Known rows, with every step that occurs:
Z K V G B: [-1.47 -0.06 -0.30  0.33  1.90 -1.58 -1.79 -1.59  1.57  2.35  1.71  0.15
  0.44  2.54 -0.48  0.19 -1.61]
Q B G Z K: [-6.24 -0.94  2.75  1.00  1.63 -1.75 -2.99  0.14 -0.30  2.07  0.00  0.38
 -0.13  1.43 -0.83  3.71 -0.04]
B G Z K: [-4.35 -1.37  1.79  1.41  1.14 -1.25 -2.46 -0.43  0.99  1.31 -0.04  0.19
 -0.11  0.19  0.20  2.14  0.13]
V K B G: [-3.75  0.18  1.54  0.37  1.83 -1.78 -0.84 -2.59  1.80  2.59  2.04 -1.63
  0.76  0.30 -0.57  3.72  1.73]
B G: [-3.10  0.04  1.24  0.37  1.13 -0.73 -0.15 -0.38 -0.09  1.78  0.67 -0.37
 -0.02  0.49 -0.56  1.86  0.23]
B Q V G Z K: [-3.20 -2.38  2.10  1.33  1.82  0.52 -1.60 -0.60  0.77  1.92  1.16 -1.38
 -1.07  2.43 -1.93  1.06  0.90]
K B G: [-3.14  1.20  1.84  0.66  1.70 -1.56 -0.56 -0.68  0.52  1.94  1.54 -1.21
  0.78  0.93 -0.65  2.03  0.56]
K V G B: [-0.89  1.49 -1.01 -0.23  1.74 -1.50 -1.70 -2.30  0.62  2.51  1.90 -1.53
  1.41  2.75 -0.44  0.32 -1.57]
K B: [-0.48  1.54  1.26  0.81  1.47 -2.54 -0.87 -0.96 -0.24  0.55  1.47 -0.35
  0.76  0.93 -0.16  0.71  0.04]
G B: [-1.82  1.13 -0.06  0.05  0.78 -2.82 -1.20 -1.81 -1.10  0.55  0.35 -1.61
  0.23  1.19 -0.05 -0.20 -1.18]
Z K: [-0.94 -1.14  1.43  1.18  1.14 -1.88 -0.79  0.02  0.03  0.19  0.44  2.25
 -0.86  0.38 -0.12  0.34 -0.20]
W K V G: [ 1.02 -0.91  0.49  0.32  1.89 -0.58 -0.15 -1.62 -0.01  2.59  2.54  0.19
  1.32  1.97  0.14  2.67 -1.06]
G B Q V K: [-4.47 -1.11  2.13 -0.04  1.77 -0.97 -0.02 -2.91  0.23  1.54  1.20 -3.79
 -1.69  1.39 -2.10  0.24  0.57]
V K B: [-1.19  0.41  0.99  0.43  1.49 -2.79 -1.21 -2.75  0.93  1.17  2.02 -0.84
  0.73  0.23 -0.06  2.19  1.13]
Z K V G B Q: [-3.51 -0.68  1.42 -0.19  2.32 -0.68 -0.22 -1.72  2.04  1.43  2.39  0.05
 -0.67  2.65 -1.64 -0.37 -1.10]
G Z: [-1.39  0.50  0.48  0.74  0.64 -2.14 -2.57 -1.39 -0.63  0.15  0.07 -0.59
  0.79  0.28  0.66  0.76 -0.31]
V G Z K B: [-1.14  0.15  0.27  1.30  1.41 -2.49 -3.66 -1.62  1.29  1.76  1.79 -0.47
  1.82  2.02  0.09  2.30  0.40]
Q B G Z K V: [-6.24 -0.55  3.37  1.22  2.66 -0.96 -2.97  0.28  1.08  2.36  0.62  1.17
  0.03  1.59 -0.80  2.64 -0.95]

Rows:
[-4.69  0.34  1.42  0.78  1.63 -2.21 -2.88 -3.22  1.95  2.44  1.63 -2.86
  1.67  0.16  0.16  4.02  1.55] | V K B G Z
[-1.89  0.08  1.84  1.97  1.47 -3.06 -3.23 -0.99  0.96  0.08  0.77  0.20
  0.83  0.66  0.60  0.89 -0.20] | G Z K B
[-4.92  0.52  2.12 -0.18  1.68 -1.23 -0.64  0.13 -1.50  2.56  0.80 -0.17
 -0.13  1.70 -1.52  3.42  0.20] | Q B G
[-0.24 -0.98  0.41  0.81  1.97 -0.58 -1.13 -0.42  1.83  2.07  1.83  2.44
  0.13  1.89 -0.40  0.87 -0.54] | Z K V G
[-2.87  0.47  2.08  0.90  2.19 -0.12 -1.75 -1.68  0.46  2.33  2.23 -3.98
  0.64  2.94 -2.01  1.38  1.20] | K B Q V G Z
[-2.16 -0.41  1.54 -0.70  2.29 -0.75  0.64 -2.87  0.25  1.89  2.96 -2.14
  0.35  2.76 -1.17  1.47 -1.55] | W K V G B Q
[ 0.31  0.08  2.11  1.18  1.59 -2.71 -0.35 -1.49 -1.07  0.78  1.89 -0.89
  0.95  0.82  0.42  2.50 -0.47] | W K B
[-2.65  0.30  3.80  1.10  2.46 -0.41  0.75 -0.20 -0.05  0.81  1.85 -2.18
 -1.26  1.70 -2.28 -0.46  0.88] | K B Q V
[-2.02  0.21  2.24  0.50  2.43  0.21  0.24 -0.95  0.18  2.56  2.79 -2.95
 -0.17  3.16 -2.71  1.07  1.23] | K B Q V G
[-0.98 -0.06  2.03  1.65  1.66 -2.64 -1.22 -0.33  0.73  0.28  1.31  1.31
 -0.08  0.79 -0.24  0.64 -0.02] | Z K B
[-2.91  1.00  0.79 -1.12  2.22 -0.67  0.09 -2.34  1.06  1.76  2.56 -1.67
  0.18  2.78 -1.70 -0.38 -0.99] | K V G B Q
[-1.91 -0.93  1.55  0.04  1.92  0.83  0.82 -0.49 -0.37  2.41  1.82 -2.06
 -1.05  2.70 -2.61  0.85  1.09] | B Q V G
[-3.97  0.03  2.38  0.35  1.75 -0.73  0.31 -0.98 -0.95  0.87  0.70 -3.44
 -1.78  1.98 -2.03 -1.38 -0.50] | G B Q V
[-1.10 -1.05 -0.33  0.96  0.89 -1.71 -3.18 -1.30  0.65  1.73  0.76  0.46
  0.93  1.51  0.21  2.06  0.26] | V G Z K
[-3.08  0.62  0.15 -1.33  1.11 -1.26  0.10 -2.61 -0.39  1.42  1.92 -2.34
 -0.10  2.54 -1.75  0.59 -0.25] | V G B Q
[-0.59  0.80 -0.36  0.38  1.68 -0.76 -2.81 -1.83  1.00  2.15  1.62 -0.54
  1.97  1.83  0.29  1.13 -0.65] | K V G Z
